Each row was made from one path, in order. Every step used is in the known rows, and no mark comes twice. Write each row's path.
Known rows:
bimi/nuvak/bano/falu: [-24.0   3.7  -4.8 -18.5  -7.0  36.5 -10.9  15.2   4.9 -25.8 -13.1 -27.8
   2.6   0.4  13.2   3.4  16.8  -9.4  35.2 -39.1   0.8  -8.7  -1.8]
nuvak/sota/falu: [-29.4  12.1   2.2 -17.8  18.4  21.4 -55.5   5.9  -1.7  -4.5  -1.0   2.7
   9.6   2.2   0.5  16.3  10.8  -4.2  11.1  -1.6  -7.3  -9.7  -2.9]
sota/nuvak/bano/tomub: [  9.2   5.2 -11.5 -18.4 -11.3  10.6  -6.4  14.0   4.0  -3.2 -27.3  -5.1
 -17.0  -5.2   2.8  -0.6  17.1  16.9  25.9 -33.5   1.2  15.2 -10.4]
nuvak/sota: [ -7.1  13.6   3.6 -25.3  11.4  13.5 -43.1  -1.6  -1.9   3.4  -6.7  -2.2
   8.4  13.6  12.4  16.4  15.3 -12.4  13.4 -12.2 -11.2  -3.9  11.2]
nuvak/bimi: [ -1.2  13.2   2.3 -17.8  -5.0  -1.0 -22.0   0.5  16.2  -1.3   2.6  14.0
  -3.0 -10.4  -6.1  -7.9  21.0 -16.2  30.0 -28.5  -4.6 -14.2  15.0]
falu/sota: [ 10.6  26.2   5.2   3.2  21.3   8.0 -20.4  18.6  16.5  -5.2  -7.8  11.0
 -11.4   1.9   1.6  11.9  16.3   9.1  25.7  -4.0  -7.0   6.4   2.2]
sota/nuvak/bano/falu/bimi: [  8.9  -0.4 -11.6 -20.6 -15.0   1.4  -9.0   4.7 -15.6 -19.7 -24.1  22.1
  21.6 -12.7  -6.9  17.5   7.8  25.8  37.7 -49.0  -3.7 -13.7 -16.5]
falu/bimi/nuvak/bano/tomub: [  0.9  10.1 -21.1 -26.5   9.1  22.9   1.5 -12.2  20.5 -21.2 -38.5 -16.1
 -15.2 -12.6 -14.9  10.9  22.0  -3.4  28.9 -26.1   7.8  -4.0   1.7]
nuvak/sota/falu/bimi: [-16.4  14.8  -7.5 -21.4  23.2  10.8 -46.9 -13.2  -0.1 -10.2  -6.3  19.4
  23.6 -10.6 -16.3  29.6   9.2   0.2  17.6  -1.2  -7.8 -21.6  -5.6]
tomub/bano: [  2.1  11.4 -11.6 -25.7  11.5 -12.7 -16.2   2.9  16.0  16.1  22.8   6.5
   2.1   0.6   8.2  -7.1  19.8 -18.1  34.2 -15.6  -9.3  14.0  13.9]
falu/bimi/nuvak: [  5.6  17.0 -11.2 -11.8   5.4   8.3  -3.5 -13.1  16.0 -26.0 -11.9   2.1
   4.3  -1.1 -21.8  22.8  18.8 -13.1  24.4  -9.3  -3.1 -17.8  14.1]
tomub/bano/falu/bimi: [ 11.1   7.0 -24.3 -41.2  28.3 -18.5 -14.7  -4.7   5.4   3.0  16.7  17.7
  20.1 -13.1  -5.0   6.3  13.3 -13.2  36.7 -36.5  -5.9  -9.9   2.4]
sota/nuvak/bimi: [  9.6  21.2   1.8  -9.1 -26.7  -5.9 -20.2   7.9   3.3 -12.3   0.6  32.1
   7.2  -8.7  -9.3  -4.7  24.9   3.6  28.9 -34.6 -13.5 -13.9  15.1]
falu/bimi/nuvak/sota/tomub: [  9.8  32.6  -5.1 -26.9   6.2  25.2 -40.1 -22.9 -16.2 -20.9  -8.9  -4.9
  37.2  -8.4 -10.5  27.2  15.6 -21.7  15.7  -1.6 -12.6 -25.3  33.3]
bimi/tomub/bano/falu/sota/nuvak: [ 18.0  51.2 -19.3 -10.3   3.9  -3.9 -18.4  21.8  -9.2 -10.9  14.4  19.4
  30.8 -18.1  -6.6   4.0  27.8  15.1  29.1 -26.2 -15.5   7.9  11.3]
tomub/bano/falu/sota/nuvak/bimi: [ 10.0  42.6  -6.0 -14.1  -5.1  -6.8 -23.9  23.5  12.0 -10.9  20.2  46.1
  13.6 -19.9   7.4 -20.4  30.3  19.2  41.8 -49.7 -30.1 -10.9  19.0]
nuvak/sota/tomub/bano/falu/bimi: [ 13.1  19.2 -17.4 -54.5  27.8   2.1 -49.3 -12.3 -27.6   9.3  20.8  13.3
  52.6 -19.3   7.8  10.8   9.1 -21.0  30.7 -27.4  -8.3 -17.4  22.4]
bano/falu/sota/tomub: [ 18.1  24.4   1.0 -10.4  31.7  18.3 -29.2  25.5 -16.6  -9.6   5.9   1.5
  18.7 -14.9   9.1  13.7  10.7  -3.5  29.4 -19.0   4.5  -7.4   1.8]
tomub/bano/falu/sota/nuvak: [ 13.6  32.8 -11.5 -10.9   8.1  -3.4 -20.1  27.7   5.1  -6.8  14.2  31.3
   9.7  -3.2  13.7  -1.3  24.7  23.3  30.5 -34.3 -23.0   2.7   6.5]
bimi/tomub/bano/falu: [  1.2  23.4 -25.6 -37.6  15.9  -6.7 -19.5   9.6 -10.0   4.6  23.9  -9.1
  26.7 -16.1  -5.8   2.8  20.3 -29.7  29.6 -26.8   4.3   3.8   8.5]

Which path is each row?
[-10.6  10.8   4.8  -9.6  15.3  25.6 -19.7  26.7   1.3  -8.4 -17.8  -1.4
  -4.3  -7.1  16.4   4.0   9.6  19.3  41.5 -36.5  -5.2   3.2 -15.4] => nuvak/bano/falu/sota
[ -5.6  -1.8  -4.0 -15.6 -20.4  14.2 -15.8  25.6 -16.4 -13.3 -14.1   4.2
  10.7  -0.2  11.8   4.7   9.4  20.1  34.0 -48.4  -2.9   0.3 -16.0] => sota/nuvak/bano/falu
[  4.4  23.1   7.3  10.7 -16.9  10.5 -15.6  20.5   1.7 -13.7 -22.5  22.9
  -1.0  -2.1   7.1   2.1  15.5  42.6  36.2 -21.9 -17.0  14.9  -3.9] => falu/sota/nuvak/bano
[-18.4 -10.7  -2.3 -27.9   2.4  17.3 -16.4  17.9  -3.7  -3.0 -11.5  -8.9
   1.3  -3.7  15.0   4.2   5.2  -4.3  38.0 -43.6   6.3  -0.8 -15.7] => nuvak/bano/falu
[ -5.1  35.1 -29.0 -22.8  21.0 -15.7 -22.2 -16.7   3.1   2.1  19.2  16.5
  38.1 -37.5 -42.2  16.4  17.4  -9.5  32.4   2.7   4.2  -1.1   4.2] => sota/falu/bimi/tomub/bano
[  4.5  17.7  -2.6  -7.6  30.5  14.4 -21.6  27.7   4.8  -9.5  -5.5   5.3
  -5.2  -0.5  10.1  13.2  13.5   3.9  27.4 -24.8  -5.3  -5.3  -6.1] => bano/falu/sota
[  1.6  10.3 -18.0 -31.1   2.0   5.2  -9.7  -4.8 -18.1 -12.7 -22.3  -5.2
  32.0 -29.5 -21.7  21.5   7.9  -3.1  39.1 -35.0  12.7 -10.7 -11.9] => nuvak/bano/falu/bimi/tomub
[ 16.5  16.8 -12.0 -27.8  15.6  -7.1 -25.1   1.3  -9.9  19.8  31.2   3.5
  24.4 -13.7   5.7  -4.2  15.2 -25.6  34.5  -7.6   0.8  10.6  24.9] => sota/tomub/bano
[ 12.9  28.8  -7.4  -4.8   0.0  14.4  -6.9  25.1   9.2  -9.3 -33.1   7.1
 -20.0  -8.0   7.0  -1.2  23.8  39.2  23.2 -26.9  -7.7  18.4 -10.0] => falu/sota/nuvak/bano/tomub
[ 18.4  59.5   0.6   8.9 -25.0   0.9 -22.0  10.9   0.4 -23.0  -7.6  32.6
  21.1 -24.7 -29.0   2.5  31.9  19.6  28.5 -18.3 -17.6  -8.1  23.1] => falu/sota/nuvak/bimi/tomub
[ -8.7  28.2   0.5  -8.3   7.3  47.1 -23.5  22.0  -9.9 -30.0 -10.3 -17.7
  18.2 -18.0  13.7   5.1  18.1   2.9  41.9 -26.5  -3.3  -6.2   9.3] => bimi/nuvak/bano/falu/sota/tomub
[ -1.1  31.0 -21.0 -40.1   2.2  -7.1 -23.6   3.4  -1.1   1.8  26.7   7.9
  30.2 -33.0 -13.2 -13.4  26.2 -30.9  37.4 -46.3  -0.8 -13.7  23.2] => nuvak/bimi/tomub/bano/falu
[  7.9  41.6 -20.9 -32.1 -22.8 -11.9 -23.0   7.2 -10.3  -7.5  20.7  24.3
  40.3 -30.2 -13.6 -13.7  31.1  -7.8  37.1 -49.5 -11.8 -15.1  25.4] => sota/nuvak/bimi/tomub/bano/falu
[ 20.3  32.8   2.6  11.2  -3.3   1.4 -14.7  22.2   5.1 -15.4  -9.3  27.8
   0.3   6.4  -0.5  13.7  19.1  26.3  22.4 -10.6 -18.5   7.6   3.2] => falu/sota/nuvak
[ 13.1  51.3  -6.3  -4.4 -13.1   6.3 -24.8  22.5  -8.4 -29.8  -6.5  26.1
  26.3 -27.7 -17.2   3.9  29.3  16.1  29.0 -40.1 -13.5 -20.8  13.2] => bano/falu/sota/nuvak/bimi/tomub
[-33.3   9.6 -12.1  -5.0   2.0  25.8 -14.2  -9.2  14.6 -31.3 -17.7  -0.2
   8.7 -20.3 -24.2  13.6  12.7   8.8  38.4  -8.2   1.8 -12.2 -10.5] => sota/falu/bimi/nuvak/bano
[ 11.8  17.4 -19.0 -21.9 -21.5   2.7  -6.4  -1.4 -28.7 -23.5 -24.3  12.0
  43.5 -25.8 -25.1  21.3  12.3  20.1  36.8 -39.4   5.4  -8.8 -12.2] => sota/nuvak/bano/falu/bimi/tomub
[ -5.8   8.4 -14.9  -9.7  24.1  -3.9 -22.3  -4.4   5.5 -10.1  -0.9  20.9
   9.5 -19.5 -26.7  24.9   6.8   2.1  23.7  -0.5   6.4 -14.3 -11.2] => sota/falu/bimi
[ -2.6  26.9 -21.4 -11.9  18.5  -2.3 -22.0 -12.8  -6.1 -15.2  -2.1   9.7
  33.0 -31.2 -49.5  33.3  12.9  -6.9  20.3   6.7  14.1 -13.2  -6.7] => sota/falu/bimi/tomub
[ 18.4  33.5 -26.8 -28.1  10.0 -25.0 -11.2 -21.9  -1.2   8.4  13.4  14.6
  33.7 -26.4 -30.3  12.7  19.1 -17.2  32.8  -8.3  -1.6   6.7  18.9] => falu/bimi/tomub/bano
[ 22.0  38.7  -3.3 -12.0  24.6  -3.0 -28.6  10.2  -0.8  13.6  25.7  13.9
  17.3 -15.3   7.1  -1.9  19.1  -4.9  38.2   0.2 -11.3  13.9  23.8] => falu/sota/tomub/bano
[  6.9  18.1   4.0 -25.0  11.8  17.0 -53.2  -4.5 -28.0   6.2   2.5  -8.2
  29.1   1.8  13.5  16.7  11.3 -23.2  18.1  -6.5  -6.4  -7.6  20.6] => nuvak/sota/tomub
[ 15.8  19.3 -22.8 -30.9  19.3  -5.9 -11.7  -3.8 -15.3 -17.3  -6.2   0.6
  33.2 -25.0 -30.9  31.0  14.5 -15.4  23.0 -24.2  13.5 -20.4  -2.6] => bano/falu/bimi/tomub
[ 24.0  13.6 -23.3 -45.3  29.4 -10.4 -22.1  -4.9 -17.1   6.0  27.4  13.6
  42.6 -29.0  -5.3   9.5   9.0 -21.3  37.2 -27.0   2.5 -12.1  12.5] => sota/tomub/bano/falu/bimi
[ -8.7  30.5 -13.6 -44.6  12.6  31.7 -46.8   3.3 -17.0  -7.6  25.3 -18.7
  39.7  -5.4  21.5  -0.2  24.3 -35.8  25.4 -26.8 -16.2 -17.9  36.8] => bimi/nuvak/sota/tomub/bano/falu
[ 18.0  25.5  -0.9   1.1   5.6   4.7 -18.3  35.8  -3.4 -21.5  -6.7  22.8
   4.9   1.4   5.8  15.2  19.4  27.9  22.4 -33.2 -15.5  -5.3  -5.1] => bano/falu/sota/nuvak
[  2.9  16.6   3.7 -10.7  16.3  29.9 -28.7  24.8 -20.6  -7.0  -6.3  -5.3
  17.4 -20.0  16.2   6.1   6.2   8.8  45.1 -28.2   4.3   1.6  -7.0] => nuvak/bano/falu/sota/tomub
[-11.0   8.3 -15.6 -23.5   2.6  34.4  -4.8   7.6  22.4 -16.5 -27.8 -36.8
 -27.5  -0.8   2.8  -1.5  25.1 -10.7  23.1 -24.9   6.6   6.1   4.0] => bimi/nuvak/bano/tomub
[ 20.4  22.5 -16.8 -18.2   8.2 -12.2 -10.5 -16.9  -7.0  -9.0  -9.8   5.7
  26.5 -19.3 -38.5  30.8  15.6 -14.1  25.6  -4.2   7.0  -6.6   4.7] => falu/bimi/tomub
[ 19.9  65.4 -10.5  -4.6 -19.9 -12.6 -23.1   4.6   8.0  -9.6  13.1  40.0
  27.5 -31.6 -19.4 -15.1  33.8  16.5  39.9 -26.3 -27.2   2.5  34.9] => falu/sota/nuvak/bimi/tomub/bano
